Each row comes from the steps of one walk. Every step used is in the known rows, and no mark comes twice. Write the walk behind each row, first mark first.
Known rows
nabise, gisi: .02 -.09 .12 .12 .10 .05 -.22 .15 -.01 .11 -.14 -.15 -.20 -.09 -.30 -.10
 .15 -.07 -.19 .39 .06 -.43
zuvef, gisi, nabise: .14 -.38 -.01 .07 .22 .01 -.14 .34 -.23 .15 -.52 -.24 .05 .06 .11 -.08
 .22 -.10 -.09 .51 .23 -.43
zuvef, gisi, bife, nabise, falo: .17 -.41 .13 .13 .19 -.49 -.30 .38 -.15 .29 -.58 -.17 .02 .04 -.04 -.22
 .01 -.34 .00 .47 .19 -.55
gisi, nabise: .14 -.37 -.04 -.01 .08 .06 -.06 .17 -.24 .05 -.46 -.10 -.11 -.01 -.09
 -.04 .19 -.17 .01 .52 .19 -.20
falo, gisi, nabise: .14 -.24 .11 .07 .12 -.05 -.31 .31 -.17 .13 -.39 -.01 -.11 -.08 -.24
 -.10 .20 -.15 -.04 .65 .18 -.43
zuvef, gisi, bife: .13 -.31 .12 .10 .26 -.53 -.33 .35 -.12 .30 -.41 -.29 .07 .00 .13 -.20
 .13 -.17 -.09 .36 .17 -.53
zuvef, gisi: .10 -.33 .01 .11 .21 -.23 -.11 .33 -.12 .20 -.42 -.29 .01 -.01 .12 -.14
 .22 -.07 -.15 .30 .16 -.45
bife, gisi, nabise, falo: .25 -.33 .11 .13 .06 -.16 -.08 .25 -.19 .10 -.47 -.21 -.18 -.08 -.25
 -.15 .04 -.31 .34 .68 .09 -.27
gisi, zuvef: .13 -.43 -.09 .05 .14 -.49 -.15 .14 .12 .22 -.14 -.21 -.06 -.18 -.14
 -.16 .12 -.04 -.12 .26 .14 -.37
falo, bife, zuvef, gisi, nabise: .13 -.37 .21 .15 .27 -.27 -.60 .34 -.09 .09 -.17 -.25 -.07 -.12 -.02
 -.23 .30 -.11 -.34 .61 .33 -.77
gisi, bife, nabise, falo: .20 -.40 .14 .08 .06 -.57 -.25 .21 -.14 .24 -.52 -.01 -.15 -.02 -.28
 -.21 -.06 -.46 .12 .46 .13 -.35
falo, bife, gisi: .17 -.16 .20 .15 .22 -.40 -.59 .28 -.08 .03 -.31 -.30 -.14 -.15 -.21
 -.23 .20 -.18 .01 .55 .24 -.60
nabise, falo, gisi, zuvef, bife, ferene: .09 -.39 .27 .18 .00 -.44 -.26 .24 .02 .26 -.14 -.06 -.22 -.23 -.39 -.32
 .03 -.27 .02 .46 .02 -.61
gisi, bife, zuvef: .15 -.36 .15 .08 .16 -.75 -.32 .16 .00 .27 -.06 -.16 -.12 -.17 -.01 -.23
 .16 -.22 -.12 .38 .17 -.46
zuvef, bife, gisi, nabise: .21 -.24 .10 .15 .25 -.20 -.31 .34 -.25 -.04 -.56 -.17 -.07 -.07 .05
 -.15 .24 -.13 -.02 .60 .31 -.57
nabise, falo, zuvef: .11 -.49 .20 .16 -.21 -.34 -.33 .22 .09 .28 -.37 -.15 -.34 -.21 -.23
 -.27 .05 -.27 .02 .32 .05 -.23
zuvef, gisi, bife, falo: .13 -.38 .04 .16 .27 -.62 -.19 .30 -.15 .30 -.29 -.32 .04 .05 .13 -.16
 .02 -.27 -.22 .47 .21 -.62
bife, zuvef, gisi, nabise: .15 -.46 .04 .14 .20 -.22 -.12 .30 -.09 .18 -.18 -.22 -.03 -.09 .13 -.13
 .33 -.09 -.26 .52 .25 -.56
nabise, gisi, bife: .05 -.09 .23 .11 .14 -.25 -.45 .17 .00 .20 -.13 -.16 -.16 -.08 -.26 -.17
 .05 -.15 -.13 .44 .08 -.50
gisi, nabise, falo, zuvef: .16 -.53 .13 .08 -.15 -.03 -.30 .22 -.08 .17 -.49 -.08 -.27 -.10 -.20
 -.17 .07 -.27 .06 .56 .15 -.19
falo, zuvef, gisi, bife, nabise: .15 -.42 .12 .16 .03 -.54 -.68 .39 .11 .28 -.55 -.20 .02 -.11 .10 -.20
 .22 -.15 -.20 .46 .38 -.59

Which walk is each row?
.14 -.49 -.09 .17 .25 -.60 -.19 .18 .02 .15 -.11 -.20 -.07 -.14 -.02
 -.16 .06 -.11 -.41 .38 .27 -.68 -> gisi, zuvef, bife, falo
.16 -.46 .09 .04 -.02 .04 -.03 .19 -.25 .14 -.48 -.08 -.24 -.01 -.24
 -.13 .01 -.31 .14 .55 .05 -.14 -> gisi, nabise, falo
.18 -.45 -.07 .12 .23 -.47 -.30 .26 .01 .09 -.37 -.07 .00 -.14 -.09 -.17
 .16 -.08 -.27 .36 .33 -.64 -> gisi, zuvef, bife, nabise
.14 -.34 .00 .12 .19 -.22 -.22 .30 -.24 -.03 -.63 .02 -.08 -.04 -.03
 -.13 .26 -.20 -.26 .40 .33 -.59 -> zuvef, bife, nabise
.10 -.32 .19 .14 .18 -.43 -.54 .21 -.01 .09 -.03 -.20 -.20 -.21 -.15
 -.25 .29 -.14 -.32 .45 .25 -.65 -> falo, bife, zuvef
.19 -.33 .03 .03 .14 -.56 -.27 .20 -.14 .17 -.51 -.02 -.05 -.02 -.15
 -.14 .08 -.34 .01 .45 .24 -.40 -> gisi, bife, nabise
.17 -.22 .17 .10 .16 -.54 -.50 .33 -.10 .23 -.43 .05 -.06 -.09 -.31 -.18
 .10 -.29 -.03 .60 .23 -.59 -> falo, gisi, bife, nabise
.17 -.35 .05 .10 .26 -.50 -.31 .37 -.16 .24 -.57 -.18 .11 .05 .07 -.16
 .14 -.24 -.08 .45 .27 -.58 -> zuvef, gisi, bife, nabise
.06 -.41 .00 .09 .14 -.50 -.16 .12 .05 .11 -.10 -.18 -.03 -.21 -.06 -.20
 .24 -.06 -.19 .28 .21 -.65 -> gisi, zuvef, bife, ferene
.16 -.52 .20 .11 -.08 -.04 -.40 .28 -.13 .13 -.55 -.07 -.26 -.10 -.12
 -.21 .10 -.26 -.03 .58 .21 -.34 -> gisi, nabise, falo, zuvef, bife
.12 -.41 .18 .16 .03 -.57 -.69 .37 .14 .33 -.43 -.28 -.02 -.15 .16 -.24
 .23 -.08 -.20 .38 .31 -.54 -> falo, zuvef, gisi, bife
.14 -.23 .27 .14 .17 -.70 -.52 .29 .01 .31 -.08 -.06 -.13 -.21 -.20 -.25
 .19 -.20 -.14 .55 .17 -.63 -> falo, gisi, bife, zuvef
.11 -.37 .26 .13 .02 -.29 -.40 .23 -.10 .17 -.32 -.17 -.32 -.12 -.37
 -.32 -.01 -.33 .01 .41 .02 -.39 -> nabise, falo, bife
.14 -.42 .21 .16 .02 -.44 -.29 .27 .06 .34 -.19 -.08 -.25 -.21 -.45 -.30
 -.06 -.24 .04 .44 -.04 -.42 -> nabise, falo, gisi, zuvef
.14 -.41 .26 .19 .07 -.47 -.40 .33 .02 .29 -.25 -.06 -.24 -.20 -.37 -.34
 -.04 -.22 -.06 .46 .03 -.57 -> nabise, falo, gisi, zuvef, bife
.15 -.42 .19 .13 .17 -.04 -.37 .40 -.23 .17 -.52 -.24 -.06 .03 -.07 -.21
 .09 -.23 -.05 .60 .18 -.52 -> zuvef, gisi, nabise, falo, bife
.18 -.39 .10 .15 -.01 -.21 -.13 .29 -.14 .16 -.56 .10 -.21 -.06 -.47
 -.17 .03 -.40 .04 .55 .12 -.41 -> bife, nabise, falo, gisi
.05 -.20 .07 .12 .15 -.15 -.32 .14 .17 .17 .01 -.19 -.14 -.16 -.34 -.14
 .09 .03 -.24 .39 .09 -.53 -> nabise, gisi, zuvef
.13 -.40 -.08 .19 .17 -.55 -.11 .18 .02 .25 .02 -.15 -.13 -.12 -.26 -.11
 -.01 -.23 -.35 .57 .19 -.63 -> bife, falo, gisi, zuvef
